What can hang from each mark:
velo: pido
geri: nesoz
zosal: geri pido vumi
zalu: pido
pido: zalu zasebuk
popot: bila zosal
rafog: geri
zasebuk: venu
nesoz: popot vumi
venu: bila zasebuk

Every row comes from one small tree of marks. The marks that hang from a mark follow it in brackets, in alphabetical order. Every link used is in the known rows. Which tree was each row made from?
Known rows:
venu{bila zasebuk}: [ 0.15 -0.09 -0.02  0.40  0.22  0.10 -0.07 -0.33 -0.13 -0.07 -0.29  0.15
 -0.20 -0.21  0.21  0.13 -0.32 -0.39 -0.38 -0.14  0.08  0.27  0.29  0.00]
popot{bila zosal{geri{nesoz} pido{zasebuk}}}: [ 0.11 -0.04  0.26  0.04 -0.19 -0.23 -0.24  0.00  0.06  0.24  0.05  0.12
  0.12 -0.03  0.02  0.19  0.27 -0.08  0.13 -0.11  0.45  0.26  0.23  0.02]
popot{bila zosal{pido{zalu zasebuk{venu}} vumi}}: [-0.03  0.00  0.19  0.12 -0.16 -0.25 -0.18  0.09 -0.51  0.26 -0.03 -0.51
  0.20  0.18  0.06  0.26  0.03 -0.33  0.10 -0.06 -0.04  0.16  0.71  0.12]
velo{pido{zalu zasebuk}}: [-0.36  0.14 -0.05  0.77 -0.03 -0.22 -0.29 -0.19 -0.19 -0.07 -0.43 -0.33
 -0.05 -0.21  0.51  0.28 -0.34 -0.33 -0.45  0.11  0.01  0.15  0.34  0.10]
popot{bila zosal{vumi}}: [ 0.11 -0.12  0.32  0.24  0.11 -0.03  0.00 -0.05 -0.12  0.25 -0.12  0.08
 -0.13 -0.16  0.08  0.18  0.20 -0.26  0.03 -0.26 -0.09  0.26  0.32  0.09]
rafog{geri}: [-0.18 -0.03  0.04  0.27  0.24  0.19 -0.16 -0.45  0.24 -0.09 -0.23  0.38
 -0.26 -0.38  0.37  0.08 -0.01 -0.28 -0.52  0.03 -0.25  0.32 -0.05 -0.34]
zasebuk{venu}: [-0.35 -0.20 -0.03  0.24  0.14  0.18  0.15 -0.22  0.07  0.00 -0.34  0.19
 -0.06 -0.22  0.25 -0.01 -0.04 -0.39 -0.42  0.05 -0.26  0.04 -0.03 -0.24]
pido{zalu zasebuk{venu}}: [-0.39 -0.05 -0.09  0.39 -0.02 -0.02 -0.18 -0.15 -0.13 -0.19 -0.41 -0.47
  0.00 -0.04  0.37  0.12 -0.35 -0.46 -0.58  0.12 -0.21 -0.09  0.34 -0.02]
popot{bila zosal{pido vumi}}: [ 0.07 -0.03  0.34  0.09  0.04 -0.14 -0.02  0.01 -0.23  0.42  0.04  0.19
  0.02 -0.11 -0.04  0.24  0.25 -0.21  0.28 -0.24  0.04  0.41  0.38  0.01]
zosal{geri{nesoz} pido vumi}: [-0.30  0.04  0.22 -0.09  0.14  0.07 -0.19  0.08  0.04  0.31 -0.16  0.54
  0.34 -0.06  0.23  0.10  0.27  0.27 -0.07 -0.06  0.01  0.20  0.08 -0.30]
rafog{geri{nesoz{popot{bila}}}}: [ 0.11  0.06  0.23  0.19  0.21  0.29 -0.20 -0.39  0.37  0.00 -0.05  0.39
 -0.24 -0.26  0.25 -0.06  0.06 -0.04 -0.45 -0.06 -0.02  0.17 -0.52 -0.23]
velo{pido{zalu zasebuk{venu{bila}}}}: [-0.09  0.10 -0.07  0.67 -0.11 -0.14 -0.21 -0.19 -0.37  0.01 -0.48 -0.24
  0.13 -0.05  0.35  0.20 -0.49 -0.42 -0.43  0.02  0.05  0.16  0.36  0.08]
zosal{pido{zasebuk}}: [-0.31 -0.03  0.01  0.26  0.12 -0.11 -0.20 -0.18 -0.06  0.10 -0.30  0.02
 -0.03 -0.21  0.31  0.17 -0.07 -0.23 -0.22  0.09  0.08  0.24  0.26 -0.06]
pido{zasebuk{venu{bila}}}: [-0.02 -0.19 -0.06  0.31  0.08  0.07 -0.11 -0.23 -0.09 -0.01 -0.49  0.00
  0.02 -0.08  0.27  0.05 -0.32 -0.44 -0.45 -0.07  0.01  0.10  0.27  0.03]
popot{zosal{vumi}}: [-0.22 -0.19  0.23  0.25  0.21  0.06 -0.06 -0.09 -0.09  0.13 -0.15  0.17
 -0.03 -0.25  0.14  0.19  0.19 -0.15 -0.12 -0.08 -0.36  0.16  0.40  0.03]
nesoz{vumi}: [-0.35 -0.12  0.10  0.45  0.27  0.26 -0.11 -0.09  0.05 -0.06 -0.36  0.16
 -0.19 -0.25  0.24  0.06 -0.09 -0.32 -0.34 -0.02 -0.24  0.07  0.00 -0.10]
zalu{pido}: [-0.28 -0.08 -0.09  0.19  0.10  0.14 -0.08 -0.18  0.07  0.05 -0.29  0.20
 -0.05 -0.21  0.46  0.25 -0.25 -0.30 -0.28 -0.02 -0.14  0.16  0.02 -0.27]
geri{nesoz}: [-0.32 -0.13  0.13  0.31  0.17  0.17 -0.06 -0.22  0.29  0.06 -0.37  0.34
 -0.08 -0.29  0.30  0.02 -0.01 -0.16 -0.40 -0.09  0.03 -0.07 -0.22 -0.21]
geri{nesoz{popot}}: [-0.34 -0.05  0.12  0.33  0.24  0.32 -0.12 -0.23  0.31 -0.02 -0.19  0.36
 -0.05 -0.33  0.30 -0.05 -0.04  0.05 -0.48  0.04 -0.18 -0.10 -0.41 -0.11]
geri{nesoz{popot{bila zosal{pido{zalu}}} vumi}}: [-0.06  0.17  0.35  0.30 -0.07  0.11 -0.31  0.11 -0.18  0.16  0.30 -0.02
  0.02 -0.08 -0.12  0.17 -0.01 -0.17  0.09 -0.11  0.01  0.01 -0.11  0.12]
popot{bila zosal{geri{nesoz} pido{zasebuk{venu}}}}: [ 0.01 -0.13  0.22 -0.09 -0.27 -0.18 -0.05  0.02 -0.01  0.25  0.01  0.00
  0.24  0.11 -0.08  0.09  0.32 -0.14  0.13 -0.01  0.33  0.19  0.18 -0.09]
rafog{geri{nesoz{popot{zosal{pido{zalu}}} vumi}}}: [-0.26  0.15  0.28  0.17  0.07  0.25 -0.51 -0.15 -0.07 -0.02  0.35  0.19
  0.04 -0.25 -0.01  0.15  0.08  0.05 -0.15  0.14 -0.38  0.05 -0.13 -0.15]
zasebuk{venu{bila}}: [-0.04 -0.09  0.00  0.28  0.09  0.18  0.06 -0.24 -0.03  0.05 -0.38  0.39
 -0.02 -0.17  0.18  0.04 -0.24 -0.45 -0.41 -0.13 -0.08  0.13  0.00 -0.19]

Which tree is each row?
[-0.25 -0.13  0.29  0.21  0.26  0.27 -0.17 -0.07  0.08  0.14 -0.03  0.27
  0.12 -0.24  0.12  0.04  0.28  0.20 -0.17 -0.03 -0.43 -0.07 -0.06  0.06]	geri{nesoz{popot{zosal{vumi}}}}
[-0.19  0.05  0.23 -0.03  0.10  0.02 -0.24  0.06 -0.15  0.21  0.29  0.45
  0.27 -0.18  0.02  0.18  0.30  0.27  0.05  0.11 -0.37  0.43  0.25 -0.02]	nesoz{popot{zosal{geri pido vumi}}}
[ 0.06 -0.06  0.34  0.08  0.07 -0.05 -0.29  0.01 -0.13  0.34  0.05 -0.04
  0.16  0.00  0.02  0.12  0.29  0.18  0.14 -0.09  0.09  0.14  0.17  0.23]	geri{nesoz{popot{bila zosal{pido{zasebuk} vumi}}}}
[ 0.05  0.08  0.09  0.11 -0.37 -0.35 -0.21  0.06 -0.30  0.09  0.12 -0.31
  0.15  0.15  0.00  0.27  0.00 -0.39  0.00  0.02  0.14  0.29  0.53  0.03]	popot{bila zosal{geri pido{zalu zasebuk{venu}}}}
[ 0.08  0.21  0.18  0.15 -0.32 -0.29 -0.22  0.02 -0.20  0.17  0.27  0.16
 -0.01 -0.05 -0.02  0.38  0.01 -0.37  0.06 -0.15  0.21  0.45  0.35 -0.03]	popot{bila zosal{geri pido{zalu}}}
[-0.25 -0.17  0.19  0.29  0.10  0.23 -0.09 -0.21  0.22  0.00  0.02  0.32
 -0.02 -0.39  0.07  0.03  0.16  0.00 -0.25  0.03 -0.26 -0.07 -0.25  0.06]	geri{nesoz{popot{zosal}}}
[ 0.01  0.30  0.24  0.22 -0.19 -0.01 -0.35  0.17 -0.26  0.03  0.43  0.05
  0.03 -0.01 -0.12  0.29 -0.02 -0.13  0.05  0.00 -0.07  0.34  0.15  0.13]	nesoz{popot{bila zosal{geri pido{zalu}}} vumi}
[ 0.10  0.02  0.26  0.26  0.01  0.17 -0.19  0.07  0.06 -0.04  0.20  0.20
 -0.12 -0.11 -0.08  0.09  0.14 -0.11 -0.12 -0.03 -0.19  0.30 -0.03  0.17]	nesoz{popot{bila zosal{geri}} vumi}
[-0.32 -0.09  0.30  0.21  0.16  0.27 -0.21 -0.04  0.00  0.10  0.16  0.35
  0.10 -0.25 -0.10  0.04  0.18  0.08  0.05  0.06 -0.25  0.01 -0.23 -0.03]	geri{nesoz{popot{zosal{pido}} vumi}}
[ 0.16  0.05  0.45 -0.08  0.16  0.12 -0.26 -0.19 -0.01  0.31  0.30  0.41
  0.06 -0.18 -0.03  0.10  0.42  0.20  0.13 -0.06 -0.11  0.35 -0.11 -0.14]	rafog{geri{nesoz{popot{bila zosal{pido vumi}}}}}
[-0.13 -0.08  0.22  0.16  0.20  0.26 -0.24 -0.43  0.31 -0.06  0.15  0.41
 -0.12 -0.44  0.13  0.01  0.27  0.03 -0.36  0.11 -0.38  0.10 -0.30 -0.15]	rafog{geri{nesoz{popot{zosal}}}}
[-0.23 -0.06  0.32 -0.11  0.01 -0.01 -0.18  0.09 -0.03  0.34  0.07  0.49
  0.34 -0.11  0.01  0.19  0.44  0.21  0.14 -0.07 -0.05  0.22  0.26 -0.17]	popot{zosal{geri{nesoz} pido vumi}}
[-0.34  0.01  0.17  0.27  0.19  0.42 -0.28  0.02  0.29 -0.11 -0.11  0.41
  0.11 -0.13  0.19 -0.08  0.06  0.19 -0.46  0.07 -0.25 -0.03 -0.38 -0.08]	zosal{geri{nesoz{popot vumi}}}
[ 0.08 -0.11  0.38  0.20 -0.06  0.14 -0.12  0.07  0.16  0.11 -0.01  0.25
 -0.02 -0.05 -0.06  0.07  0.27 -0.16  0.01 -0.22  0.15  0.09 -0.04  0.00]	popot{bila zosal{geri{nesoz{vumi}}}}
[-0.01 -0.06  0.35  0.27  0.06  0.07 -0.30  0.03 -0.06  0.17  0.11 -0.11
  0.02 -0.02 -0.07  0.07  0.17 -0.04  0.12 -0.02  0.11  0.03 -0.04  0.24]	geri{nesoz{popot{bila zosal{pido{zasebuk}}} vumi}}
[ 0.04  0.02  0.28  0.25  0.08  0.10 -0.12  0.00 -0.16  0.17  0.27  0.19
 -0.11 -0.19 -0.13  0.15  0.13 -0.21  0.18 -0.04 -0.08  0.32 -0.05  0.10]	nesoz{popot{bila zosal{pido}} vumi}
[-0.15  0.00  0.35 -0.09  0.24  0.21 -0.33 -0.25  0.04  0.20  0.25  0.49
  0.17 -0.28  0.07  0.09  0.43  0.34 -0.03  0.11 -0.41  0.24 -0.07 -0.23]	rafog{geri{nesoz{popot{zosal{pido vumi}}}}}
[-0.34  0.16  0.06  0.27  0.11 -0.14 -0.45  0.01 -0.35  0.09 -0.28 -0.33
  0.14 -0.02  0.41  0.29 -0.21 -0.11 -0.21  0.00 -0.08  0.15  0.63  0.02]	zosal{pido{zalu zasebuk} vumi}
